In the rows, zero is written as 128.
Known rows, with every way that one mark hangs from another
K300(K505(K212) K730(K447 K667(K814))): [ 97 188 151 144 138 144 126 117 130 161  73 107  93  87 166 135 131 109
 120  85 129 143 134 134 156 129 153 133 101 120 107 143 109  70 135 131
 162 127 143 131 115 126 134 158 129 116 103 136 136 128 196 103 121 125
 126 134 106 133 163 123  76 140 159 133]
K300(K730(K447 K667)): [118 122 155 140 131 142 134 122 134 148  73 117 107 100 134 136 128 107
 133  76 137 113 163 132 126 146 152 119 107  83  91 126 118  66 130 127
 122 136 120 131 128 128 130 122 121 102  83 127 128 130 140 111 123 126
 130 138 109 141 170 118 109 132 137 123]
K730(K667(K814 K915(K996))): [ 74 121 163 130 138 133 131 141 139 138 142 102  87 118 139 129 110 136
 107 130 107 141 151 130 151 122 148 140 100 103 115  83 127 108 128 126
 122 115  91 127  76 126 147 128 124 101  86 129 154 125  78 121 130 140
 138 150 130 142 132 116  12 143 124 140]
K667(K730(K300) K814 K915(K996)): [ 99 107 161 138 153 109 117 140 131 119 102  88 115 147 137 131 129 106
 105 105 144 160 133 130 159  98 116 117 105 118 111 109 129 105 135 121
 122 139  75 125 111 125 117 137  86  99 110 134 149 131 118 132 126 136
 156 143 113 138 142 129  10 150 115 137]
K730(K300 K447): [147 123 142 153 132 118 127 124 135 129  56 127 146 132 129 132 147 112
 130  89 155 130 141 131 137 120 125 121 124 113 104 157 122  87 126 130
 125 151 118 129 143 126 131 129 122 122 119 129 117 131 174 119 119 127
 133 125 107 131 151 122 135 133 125 115]
K915(K667(K730(K300 K447))): [110 118 137 151 148 113 115 127 128 115  56 119 142 151 122 133 146  77
 126  84 163 146 141 127 150 107 131 105 109 108 100 151 130  97 130 133
 125 145  90 125 137 127 104 137 107 145 115 131 127 132 145 130 121 126
 146 140 106 133 150 141  73 147 112 117]
K667(K730(K300 K447) K814 K915(K996)): [112 105 168 157 153 109 121 138 138 120  67  79 115 143 137 133 139  94
 109  82 156 156 145 133 163 103 118 111 101 104  98 126 127  85 131 125
 121 137  71 124 108 123 120 137  86 106  93 133 148 138 133 131 124 138
 157 149 107 139 154 129   4 153 115 123]
K915(K667): [ 95 129 116 136 133 124 126 133 122 128 132 134 127 133 122 129 134 118
 121 129 130 134 135 128 134 121 137 125 118 121 123 132 129 130 126 129
 126 123 108 127 111 129 126 137 135 139 130 130 131 126 116 124 125 130
 125 137 128 128 126 131  91 135 115 128]
K814(K667): [134 144 150 133 137 128 127 125 125 125 127 130 127 126 133 127 128 128
 121 131 130 128 126 130 121 120 125 128 116 139 130 117 130 129 134  99
 127 118 127 123 121 125 132 122 126 131 117 127 140 128 130 123 128 135
 136 137 133 134 129 121  97 145 134 136]
K915(K667 K996): [ 73 124 120 151 131 118 131 147 124 125 145 121 127 134 130 128 138 125
 111 125 134 143 139 132 144 121 138 126 127 133 121 133 132 134 120 133
 126 127  89 136  89 129 124 139 128  98 125 135 137 128  99 118 128 140
 128 136 125 130 129 127  64 135 104 126]
K915(K996): [106 125 132 141 128 124 133 140 128 128 139 114 130 131 134 128 131 137
 117 125 130 137 131 134 135 128 125 129 137 136 126 129 130 129 122 131
 127 134 102 135 105 126 125 128 121  89 125 131 130 128 112 118 129 137
 128 125 127 130 132 123 100 128 114 126]
K667(K730(K300 K447) K814): [137 117 154 141 149 118 116 122 134 123  44 117 129 153 123 132 139  82
 125  82 157 143 140 125 152 102 120 112  98 104 102 140 123  86 138 125
 123 133 117 118 147 124 112 137 109 146 105 130 131 135 157 140 121 124
 154 144 107 136 155 156  65 149 121 124]
K915(K667(K730(K300))): [100 122 131 132 145 112 113 131 124 115  89 129 145 157 121 135 139  87
 126 104 150 147 134 125 148 105 127 115 111 119 115 133 132 112 132 131
 126 145  95 123 139 126 102 135 107 142 127 130 126 127 131 131 125 130
 147 136 115 131 139 142  82 146 107 127]
K447(K730(K300(K505) K667)): [105 146 158 135 121 126 147 121 136 136  60 141 137 137 145 128 130 104
 135 111 142 144 144 134 159 121 135 133 114 137 102 132 116  62 139 151
 144 155 117 126 155 120 150 128 131 128 101 127 127 110 186 108 121 127
 143 126  98 135 161 117 133 136 139 124]
K954(K505): [119 168 111 127 130 121 122 126 125 125 129 112 121 134 139 125 132 120
 129 130 131 154 118 132 145 124 130 117 131 129 132 127 132 131 127 123
 139 125 128 132 127 114 127 146 124 126 142 131 123 123 124 124 122 123
 114 129 127 122 130 119 119 124 138 127]
K667(K730(K300(K505) K447) K814 K915(K996)): [115 120 168 163 149 113 119 137 136 125  66  84 116 129 150 133 140  99
 105  88 155 175 131 133 179 101 121 123 109 134 101 145 124  90 134 135
 139 144  73 123 112 118 122 145  93 108 110 133 147 133 172 113 127 137
 162 138 103 136 156 123  14 154 126 125]
K730(K667(K915)): [100 128 152 119 135 136 128 132 138 133 132 110 103 110 136 132 111 133
 123 128 113 129 152 129 141 132 144 137 112 104 118  90 128 108 126 132
 123 124 103 128 107 127 144 123 122 125  97 128 144 124  96 122 127 134
 137 144 128 140 132 104  74 135 134 133]
K730(K300(K505) K667(K814 K915(K996))): [ 86 138 173 138 134 123 127 137 131 141 104 115 112 113 154 129 120 139
 105 120 119 167 145 133 167 109 142 145 108 142 114 109 121  93 134 136
 145 141  85 128 100 119 151 137 130  88 108 130 151 113 152 102 127 137
 147 132 113 133 141 108  34 148 133 141]
K814(K667(K730(K447) K915)): [140 133 168 149 154 126 122 130 136 115  93  85 113 123 138 134 132  97
 117  99 149 139 140 130 138 120 119 109 102 113 105 120 132 104 132  99
 119 119  89 120 118 120 119 120  90 149  90 130 151 139 128 126 127 137
 154 152 122 144 141 111  36 158 135 125]
K300(K505(K212) K730(K447 K667(K915))): [ 94 183 150 150 139 145 126 125 130 158  81  85  96  71 179 135 129 119
 121  86 133 143 140 136 158 139 148 129 113 122 100 139 114  70 127 134
 161 138 116 139 111 128 140 150 113 104 105 134 136 131 195  89 125 134
 130 128 105 137 160  89  81 138 164 126]

Rows
[ 72 175 160 140 139 126 143 124 139 144  71 111 109 129 162 125 127 105
 118 115 135 158 137 135 172 106 136 131  98 129 104 119 112  62 137 142
 155 139 118 128 125 120 160 150 122 133  96 135 140 120 183 115 120 134
 140 135  99 139 148 111  58 143 151 133] | K447(K730(K300(K505(K212)) K667(K814 K915)))
[116 139 160 144 128 145 132 121 133 158  68 124  96  89 150 135 127 113
 122  83 130 141 146 134 148 136 154 134 101 115 100 139 111  65 137 129
 144 131 127 123 121 122 136 143 141 115  95 127 136 121 183 101 126 125
 138 135 107 135 171 127  83 142 145 131] | K300(K505 K730(K447 K667(K814)))
[128 125 177 160 155 113 122 137 134 112  74  82 130 134 145 134 141  99
 111  87 162 149 142 134 147 108 113 106 108 122  99 126 130  95 130 105
 119 142  65 127 114 119 119 126  81 104  94 133 148 134 140 114 124 144
 159 146 111 143 150 104  24 163 123 123] | K814(K667(K730(K300 K447) K915(K996)))
[136 112 157 147 150 114 117 127 134 117  56  88 133 135 136 136 139  91
 126  83 161 147 143 129 153 114 116 108 113 102  99 134 127  85 128 131
 122 148  83 127 141 123 119 128  82 132 108 131 134 138 152 129 121 129
 156 138 105 138 153 113  73 146 125 115] | K667(K730(K300 K447) K915)
[132 183 166 156 159 119 112 127 129 123  63  83 129 117 165 131 140  97
 118  94 157 164 118 134 157 100 115 119 108 150 112 144 127  94 134 107
 151 140 101 126 130 118 119 143  85 141 117 135 143 138 200 107 124 136
 152 135 106 137 142 100  49 163 153 124] | K814(K667(K730(K300(K505(K212)) K447) K915))
[ 84 118 158 134 132 136 137 138 131 144 122  97  97  97 149 135 119 128
 115 100 124 124 155 133 133 143 144 122 115  97 105  98 125  88 124 125
 125 135  90 138 100 126 134 120 103  65  89 129 142 125 105 102 128 139
 134 137 117 142 156  99  64 135 128 133] | K300(K730(K667(K915(K996))))
[ 90 122 128 130 148 120 116 130 126 119 116 124 112 156 115 132 129  88
 116 118 136 148 135 121 149 103 135 114  94 112 122 119 132 127 138 124
 124 112 101 115 112 127 106 145 120 160 114 131 143 128 102 146 128 130
 142 152 129 134 130 161  30 149 110 135] | K915(K667(K730 K814))
[ 79 177 156 137 133 124 142 120 135 145  63 132 117 139 156 127 130 101
 126 113 137 153 131 134 169 107 136 130 104 135 107 132 115  62 142 148
 156 141 137 126 139 121 151 146 133 138 103 134 130 118 191 115 119 126
 133 131  99 135 155 128  91 139 149 133] | K447(K730(K300(K505(K212)) K667(K814)))
[ 91 118 161 124 137 139 133 128 130 150 115 110  82 100 138 136 114 124
 116 104 117 123 155 130 129 132 147 126  96  82 106  87 120  84 135 118
 124 120 109 122 104 127 139 126 118  99  87 130 147 125 112 118 126 133
 136 145 122 142 153 117  47 141 134 144] | K300(K730(K667(K814 K915)))
[108 181 122 137 131 135 123 123 115 149 113 113 117  93 170 131 137 124
 124 106 134 144 107 133 145 129 132 129 132 160 128 153 116 107 130 130
 168 142 147 139 133 127 124 157 118 102 148 135 124 127 209  95 126 129
 122 109 116 121 144 111 138 128 159 132] | K300(K505(K212) K730)
[122 145 168 146 133 131 124 120 138 141  47 136 121 118 141 131 132 115
 123  93 135 154 148 133 166 112 150 144 101 124 102 141 114  71 138 141
 145 141 126 119 130 119 147 142 146 130 100 129 134 116 193 109 124 126
 146 137 104 134 155 132  84 146 137 130] | K730(K300(K505) K447 K667(K814))
[115 132 165 143 152 122 124 140 127 114 132  82 115 128 142 132 125 114
 109 115 141 146 130 130 138 116 114 113 112 131 122 103 138 128 130 100
 121 122  69 128 100 123 115 120  84 109 103 131 154 132 103 121 130 146
 155 148 127 140 131 107  20 158 126 133] | K814(K667(K730 K915(K996)))
[ 82 182 153 137 129 126 142 119 132 136  63 129 132 133 157 126 133 103
 135 110 143 150 132 136 163 116 135 128 118 143 106 136 116  64 136 148
 157 154 135 134 150 119 148 142 126 130 111 134 122 116 197 107 121 128
 134 124  99 135 152 115 129 134 148 126] | K447(K730(K300(K505(K212)) K667))
[120 184 127 158 131 136 126 122 120 150  79 101 116  87 171 133 145 114
 126  87 146 141 122 135 147 134 132 122 126 148 115 175 114  86 126 133
 164 144 140 137 132 127 125 157 120 111 134 135 121 138 223  95 123 125
 120 116 106 126 160 110 131 131 156 120] | K300(K505(K212) K730(K447))
[127 166 148 151 154 119 110 123 133 122  57  79 133 119 165 135 142  94
 124  88 160 167 122 132 177 108 119 119 121 142 107 155 122  91 128 137
 154 156  96 133 140 118 118 150  83 138 126 136 132 138 203 113 122 129
 151 126 101 131 145 104  79 148 148 116] | K667(K730(K300(K505(K212)) K447) K915)
[102 124 154 119 133 138 132 124 127 151 106 127  93 111 131 134 118 117
 124  99 118 121 153 128 126 131 148 127  98  88 108  99 120  85 136 119
 126 120 128 123 117 128 131 130 130 103  93 127 139 122 120 123 126 129
 127 141 121 139 160 136  78 135 133 141] | K300(K730(K667(K814)))
[ 83 118 171 134 139 122 129 140 137 137 108 110 108 128 137 130 121 135
 108 116 120 145 158 134 153 110 139 134 100 106 111  90 123  93 129 129
 124 137  86 129  98 124 149 130 120  86  92 131 150 119 108 119 124 139
 142 143 117 140 143 115  25 144 122 140] | K730(K300 K667(K814 K915(K996)))
[ 88 123 169 134 135 123 149 126 143 137  74 119 110 142 134 130 123 103
 124 112 136 137 156 133 150 112 133 123  94  93  94 102 119  61 137 133
 123 133 103 121 127 119 155 126 118 132  77 130 142 121 132 128 121 134
 146 148 102 145 157 118  58 141 130 133] | K447(K730(K300 K667(K814 K915)))
[147 121 147 140 145 114 117 123 133 115  44 114 148 148 128 134 141  82
 133  80 162 137 136 127 148 114 120 107 117 107 100 150 126  88 134 133
 122 151 109 126 157 126 106 126  98 134 116 130 121 134 162 132 121 124
 150 133 105 133 156 140 112 141 126 116] | K667(K730(K300 K447))
[ 90 168 133 154 154 115 109 125 124 127  57 113 125 146 144 131 147  77
 116  92 154 169 122 128 177  91 136 118  97 137 111 163 124  97 138 134
 153 134 106 122 126 124 108 168 116 159 128 137 134 134 187 128 120 128
 141 140 107 128 144 149  39 154 127 128] | K915(K667(K730(K300(K505(K212)) K447) K814))
[ 96 178 166 150 143 131 117 123 138 148  59 100 105 107 165 131 131 118
 115 100 131 163 139 133 176 106 148 142  98 127 103 133 114  70 130 138
 156 136 114 129 109 119 156 158 126 132 106 138 142 128 194 106 121 133
 139 138 105 136 147 109  44 149 156 131] | K730(K300(K505(K212)) K447 K667(K814 K915))
[151 142 144 160 128 123 124 124 131 131  53 129 149 118 147 127 147 115
 128  96 151 153 128 131 154 119 126 132 131 150 111 176 118  88 129 140
 147 157 121 127 150 120 135 138 132 126 132 128 120 127 218 103 123 125
 142 116 100 124 153 118 145 138 139 116] | K730(K300(K505) K447)
[ 77 181 153 128 141 142 124 125 123 160 115  99  82  81 174 133 118 128
 114 109 115 151 130 134 159 125 148 138 103 129 117 113 116  89 135 126
 165 124 127 132 103 124 142 155 121 106 112 137 147 124 175 102 126 131
 129 130 116 133 147 106  52 142 163 145] | K300(K505(K212) K730(K667(K814 K915)))
